Each row was made from one small tree. The marks that hang from a mark follow it in brackets, in the order of their numbers. Every link used is in the known rows. Write each row's tree.
Known rows:
k_547{k_220{k_372 k_415} k_599}: [-10.4  -4.0   9.9  29.1  -2.5 -11.4  -5.7  56.5 -15.5 -22.9   6.0   8.2
  13.3 -14.0  -7.0   5.0  34.6   6.4  -8.7 -12.6 -21.1 -13.7   3.6  29.8
  24.7   2.6  15.4 -10.5 -15.6]
k_687{k_220{k_372 k_415 k_547} k_599{k_796}}: [  0.4  13.5   6.4   4.2  18.9 -10.8  -7.1  -4.7   9.1  -7.1  48.2  -6.1
  17.1   8.5 -33.9   1.8  48.7  36.3 -18.6  -0.1  11.1 -31.3  -6.2  17.6
   2.2 -34.2  18.2 -19.8 -10.4]
k_220{k_372 k_415 k_547{k_599}}: [ 11.8 -12.9  10.8  43.8   6.4 -13.7   0.8  10.6  -3.8 -12.1  39.3  -0.3
  21.4 -31.3  -1.6 -10.6  31.6  34.7 -14.1  -0.3 -18.1 -16.4  -4.2  22.4
  23.9   0.6  -0.6 -16.8 -13.9]
k_599{k_547{k_220}}: [ -0.6  13.3  16.1  -4.0  -3.4   2.6   1.1  38.7 -17.4 -22.6  -9.0  -1.6
  -0.2  -1.5   0.1  16.3  -5.7   4.9 -10.1  -4.4 -15.9 -26.3  -6.3   4.9
  11.9  19.6   5.0   5.0  19.9]
k_796{k_220{k_372 k_547} k_599}: [ 12.4   2.0   7.3  -2.6  10.9  -9.9   3.0  10.3 -13.8  -4.8  19.6  -6.2
  13.4 -13.4  -4.0  25.0   0.0  59.0  -9.6  -0.1 -21.4  -4.1  20.8  13.7
 -21.9 -12.4 -23.4   2.0   3.8]
k_220{k_372 k_415 k_547}: [  0.4 -11.1  10.6  30.5  12.8 -11.5   4.0  -6.7  -5.6 -13.9  34.4  -3.5
  15.8 -28.6  -9.1  -0.6  35.4  35.7 -13.9   1.9 -18.6 -18.9   3.6  16.2
  14.0  -4.1  -7.8 -11.0   2.8]
k_599{k_796{k_220}}: [-29.9  25.0  16.4 -14.1  10.0  -8.2  -2.4  -9.5  -3.6   1.1  -8.6   4.3
   9.4   0.7   7.6  25.1   2.4   7.7 -11.4  -7.2 -25.9  -3.4   4.2  14.4
 -10.6   1.1 -14.4  10.5   1.6]
k_796{k_599{k_547{k_220}}}: [  2.0   8.6  12.6  -7.0   6.7   1.6   3.7  20.9 -15.1 -13.2  -1.8  -3.9
  -2.4  -4.0  12.1   8.6 -16.2   2.9 -13.2  -4.3  -0.3 -32.3  -1.0  12.0
  -5.1  13.1  -1.9   2.8  14.2]
k_415{k_599{k_547{k_220} k_796}}: [ -4.4  29.4  19.1 -10.1   1.0  -0.3  -4.0  12.9  -5.9   6.7 -20.4   1.1
  -2.9   7.6   3.5 -17.0 -22.5 -32.6  -6.3  -2.8  -3.4 -15.8 -21.0  10.6
  -2.4  11.6   3.5  -1.2  14.3]
k_415{k_599}: [ -6.3  22.1  23.4  14.0  -2.2  -9.8   0.9 -21.9 -11.5  -9.2 -29.6  -1.0
   4.5  -2.2  13.3  15.6  -9.8 -15.7  -5.2   0.6  -8.5  -7.9  -2.8  12.2
  -8.2   9.0 -14.6  -7.9  27.8]
k_547{k_220{k_372 k_415} k_599{k_796}}: [-22.1   2.1   7.3  19.6   6.8  -8.2 -10.2  48.2  -4.5  -9.4  12.0  11.3
  12.7 -11.1  -9.8 -15.2  33.5  -6.6 -11.4 -14.1 -18.9 -17.0  -6.3  34.1
  20.8   2.1  17.7  -4.3 -26.0]
k_415{k_599{k_796}}: [-21.1  28.0  21.2   6.0   6.4  -7.3  -3.5 -29.7  -1.3   4.2 -22.4   2.5
   3.7   1.0  12.1  -0.3 -11.7 -26.4  -7.7  -2.3  -6.5 -10.6 -12.4  17.3
 -12.5   7.1 -11.7  -1.7  16.0]
k_220{k_415}: [-20.0   4.4  21.7  14.0   8.6 -14.7   7.3 -18.4  -8.2 -11.8   0.9   1.3
   9.7 -17.9  17.4  17.5  24.2 -11.7 -15.2  -8.0 -12.0 -17.6   2.7  14.4
  14.0   6.0  -4.3 -12.6  12.8]
k_415{k_599{k_547}}: [ 15.9  16.2  24.6   3.3  -4.6  -4.4   0.8  -8.9 -12.6  -0.9 -21.7  -3.1
  -0.2  -2.3  17.6   7.3 -24.3 -22.7  -5.2   6.5  -2.7 -15.6 -12.2   1.0
   0.1  17.5  -8.6 -12.1  30.4]
k_687{k_220}: [-31.4  26.2  16.3   9.0   4.6  -3.9  -4.4  -8.7 -11.7 -30.8 -11.4  -6.4
   7.1   9.4 -11.6  50.5  31.7  12.6 -13.4  -8.6  -7.6 -28.5  12.0   4.6
   1.0  -7.7  -1.7  -3.6  23.5]
k_687{k_599}: [  1.3  11.9  19.4   8.2  -1.0 -10.2   0.4 -13.2  -7.6 -22.5  -0.9   0.1
  12.2   0.3   5.1  29.2   4.3  26.9 -12.5   2.9  -4.8 -26.4  -2.7  19.7
  -5.0   3.1  -3.1 -10.5  12.9]
k_220{k_372 k_415 k_547{k_599{k_796}}}: [  3.0  -5.0   8.7  34.9  13.2 -11.3  -2.2   2.0   4.5  -0.2  45.0   1.6
  19.4 -27.6  -4.8 -23.6  30.3  24.9 -15.1  -3.2 -13.7 -18.0 -10.3  26.4
  20.0  -1.5   0.1 -10.2 -20.3]

Which tree is each row?
[-26.6   3.3  11.3  -9.0  18.1 -13.4  -6.1  -1.2  -1.7   6.5   7.0   4.7
  12.3  -8.2  -1.7  16.6  24.5   5.4 -11.9  -2.7 -26.1  -8.0   8.1  18.9
  -5.4  -6.0  -8.6   0.5  -3.1]  k_599{k_796{k_220{k_372 k_415}}}
[-24.7   5.5  11.1   6.8   8.9 -10.2  -4.8  27.7  -9.6  -6.6  -6.4   5.6
   4.5  -4.1 -15.2 -10.4  27.9 -15.9  -7.0  -8.8 -16.0 -13.8   0.5  26.3
   1.8  -7.2   7.0  -7.1   5.6]  k_547{k_220{k_372 k_415{k_599{k_796}}}}
[ 19.5   9.6  24.6 -19.0   0.3 -19.2  10.7   8.0 -15.4  14.0  -8.8   0.2
   7.4  -3.2  17.6  21.0  -0.3 -13.9  -7.5  -5.6 -14.4   7.3   8.2  -2.1
   4.4  -1.8  -3.2 -19.9  12.4]  k_796{k_220{k_415{k_599{k_547}}}}
[-19.6   8.8   6.4  -7.2  10.2   7.2 -11.3  35.3  -5.3  -8.1   7.1   2.5
  -0.3  -0.1 -16.1  -4.4   2.3   0.1  -9.6   0.5 -19.7 -31.3 -12.7  15.4
   2.6  13.5   6.6  11.6   7.1]  k_599{k_547{k_220{k_372}} k_796}
[-25.8  22.4  18.2  -3.9   4.9 -12.5   4.6  18.7  -8.7  -4.4 -13.0   7.1
   3.5  -1.1   1.2 -13.6  14.6 -31.5 -10.8 -17.6  -9.7  -7.8  -5.9  22.0
   8.0  -0.7  10.4  -6.0   4.6]  k_547{k_220{k_415{k_599{k_796}}}}
[-23.1  18.7  14.4  11.4   2.4  -9.1  -1.2  36.6  -2.5  -6.6   3.8  12.3
  12.0  -6.8   4.7 -17.2  21.1 -18.1 -14.8 -24.4 -13.9 -13.0 -12.3  30.6
  24.2   6.3  19.5  -4.3 -26.4]  k_547{k_220{k_415} k_599{k_796}}
[-26.7  -2.2   9.7  13.0   6.0 -10.3  -1.8  37.0 -16.6 -27.7   1.4   3.8
   7.1 -12.2 -16.7  15.8  39.7   8.4  -9.8  -9.4 -25.6 -19.0  10.9  24.7
  10.6  -2.7   4.6  -4.3   8.3]  k_547{k_220{k_372 k_415}}
[  2.0  23.4  22.0  -5.0   5.7  -1.2  -3.8 -15.1  -1.2  13.0 -15.3  -1.0
  -0.6   3.8  12.6 -10.4 -26.5 -31.1  -7.2   5.2  -0.1 -18.1 -21.8   5.8
  -5.3  13.9  -4.7  -4.0  19.7]  k_415{k_599{k_547 k_796}}
[ -9.4  18.5  11.2  13.6  15.6  -9.3  -4.6 -12.2   1.0  -2.9  24.1  -8.9
  10.8   0.8 -25.5  -1.4  39.4   9.5 -12.8  -3.8   3.3 -18.3  -0.6   8.1
   3.7 -26.0   5.2 -16.9   6.5]  k_687{k_220{k_372 k_415{k_599{k_796}} k_547}}
[ 10.7  20.5  21.9  -1.4  -6.9  -3.1   1.5  21.7 -16.2  -4.3 -24.1  -0.8
  -1.8   4.5   6.8   1.8 -19.8 -20.5  -4.3  -1.9  -6.5 -12.5 -10.8   5.6
   2.2  13.9   1.4  -7.9  25.2]  k_415{k_599{k_547{k_220}}}
[  0.9   9.9  22.5  -3.4  10.9 -11.4   4.6 -19.6  -0.1  17.2   1.1   2.4
   3.0  -8.0  19.6 -16.2  -0.7 -45.4 -11.6  -1.2   4.2 -17.3 -17.9   7.3
   9.4   8.0   2.3 -17.6  11.8]  k_220{k_415{k_599{k_547 k_796}}}
[ 16.8 -16.7  16.3  14.9   7.1 -11.9  -3.6  -0.2  -9.7   2.8   4.8  -1.4
   4.3 -15.9   1.7   3.1  16.9 -19.9  -5.9   9.0  -7.3 -19.0  -2.3   8.5
   7.7   2.4   0.0 -23.8  22.3]  k_220{k_372 k_415{k_599{k_547}}}
[ 12.0  12.3  17.3   3.8  -5.7  -2.0  -4.2  29.7 -17.6  -8.3 -19.0  -1.6
  -1.8   1.1  -4.2   3.5 -12.0 -13.1  -1.8   4.3 -11.0 -15.0  -7.1   8.7
  -0.4  10.0   0.1  -8.0  26.5]  k_415{k_599{k_547{k_220{k_372}}}}
[ 14.7  11.8  20.5   4.1  -0.7 -20.6  13.7  17.7  -9.7   2.2  17.0   1.6
  20.0 -16.3  16.4  13.3  11.3  30.4 -13.8 -12.4 -22.2   8.1   6.4   7.2
  17.4  -4.1  -1.8 -12.7 -16.2]  k_796{k_220{k_415 k_547{k_599}}}
[-16.0   1.7   7.6  -8.6  14.1   1.1  -6.7  33.4  -3.7   0.6  13.1   3.1
  -0.2  -4.4 -10.2 -16.8  11.5 -12.9 -13.3  -1.7 -12.8 -31.3 -13.1  15.8
  11.5   9.9  14.3   2.0   1.0]  k_599{k_547{k_220{k_372 k_415}} k_796}
[  3.9  23.8  15.9 -13.6   6.1 -11.3   1.4  -2.2   1.7  -1.8  14.9   0.9
  16.1   5.1   1.8   7.9  -3.6  40.4 -13.5  -0.9 -10.9 -12.3  -6.6  19.1
 -10.5  -7.4  -1.2  -2.1  -8.0]  k_687{k_599{k_796{k_220{k_547}}}}
[ -2.5  22.2  15.7  -2.6   7.1  -9.8  -4.2  -9.4  -3.6  11.6  -7.8   1.0
   8.7  -0.7  -1.9   0.2  -9.6   4.9  -4.4   1.7 -18.5   4.7  -3.8  14.8
 -15.8  -5.8 -15.8  -0.6   9.1]  k_415{k_599{k_796{k_220{k_372 k_547}}}}
[  4.2  26.8  13.1 -16.8   5.9   0.9 -10.3  -0.4   3.1  -9.2  16.3  -7.0
   6.3  23.6 -15.4  20.7  14.6  11.6 -15.8   2.0  16.8 -41.0 -13.9   4.2
  -2.1 -10.9  19.2 -12.8   3.9]  k_687{k_220 k_599{k_547 k_796}}
[ -9.8  12.5   8.2  25.2  12.8  -7.7  -7.5   5.8   1.0 -12.3  36.2  -5.5
  16.9  -6.8 -22.1   6.8  48.5  25.2 -16.7  -6.5  -1.8 -24.1  -1.0  13.0
  18.1 -18.0  11.2 -14.2 -15.8]  k_687{k_220{k_372 k_415 k_547{k_599{k_796}}}}
[ -1.7  -4.1   8.2  -6.6  11.9 -10.2  -2.7  11.6 -16.8  -7.1   0.9  -3.3
   8.3  -5.0   1.3  42.4   5.7  34.9  -6.8   1.7 -20.9  -8.9  27.2  15.6
 -27.2 -10.6 -21.9   0.7  11.2]  k_796{k_220{k_372} k_599}
[ 23.3 -16.8   9.9 -19.1  16.0 -12.5   2.8  20.9 -14.9  10.8  20.9  -5.1
   5.4 -10.3   8.6  24.6   5.1  10.3 -10.7   3.5  -9.1 -14.5  17.1   3.8
 -10.2  -7.5  -6.7 -14.5   7.1]  k_796{k_220{k_372 k_415} k_599{k_547}}
[-11.8  11.2  12.5  10.9   0.4  -8.3 -12.0  18.1  -4.0  -3.6   2.3   6.5
  15.7  -6.4   4.0  17.3   6.4  15.3  -9.0  -4.9 -27.0  -7.0   0.4  22.5
   1.8   7.1  -6.5   1.5 -15.3]  k_547{k_599{k_796{k_220{k_372}}}}
[ 10.2   8.0  20.0  32.9   1.1 -14.5  12.7  -2.9  -3.3  -6.8  28.8   1.3
  19.9 -26.6  17.7 -11.3  13.8  21.2 -18.1 -12.2  -6.8 -11.8 -10.9  14.6
  31.4   7.5   2.9 -15.9 -17.0]  k_220{k_415 k_547{k_599}}
[ -9.7   4.5  13.1  12.1   4.8 -12.8  -8.0  16.1  -2.3   3.1   8.8   7.5
  16.6 -11.1   9.9  12.0  17.3   4.2 -10.9  -9.5 -22.7  -4.8  -1.1  22.9
   8.2   2.4   0.7  -6.0 -21.4]  k_547{k_599{k_796{k_220{k_372 k_415}}}}
[ 19.4   6.7  15.5 -25.3   6.1  -6.3   5.8  15.8 -16.7   4.8  -0.9  -5.3
   2.8  -0.4  20.9  32.9 -21.9  16.3 -10.3  -0.1  -7.7 -12.6  11.7   0.4
 -15.0   4.3 -13.0  -2.2  12.1]  k_796{k_220 k_599{k_547}}
[ -3.9  22.2   3.9   4.7  13.1  -3.7 -12.9  -4.8   5.5 -17.6  34.4  -8.5
  15.9  13.8 -37.9  14.7  34.5  55.0 -15.2   3.2   5.1 -33.7  -4.9  16.9
  -7.2 -27.5  10.2  -7.5  -3.6]  k_687{k_220{k_372 k_547} k_599{k_796}}
[  0.7  -0.2  10.1   8.0   8.3 -13.4  -8.7   4.3  -5.1 -20.6  23.2  -6.8
  13.4  10.4 -27.1  37.1  57.4  25.0 -13.5   0.8   7.6 -33.9   9.6  14.0
   1.6 -29.6  16.6 -29.0   9.0]  k_687{k_220{k_372 k_415} k_599}
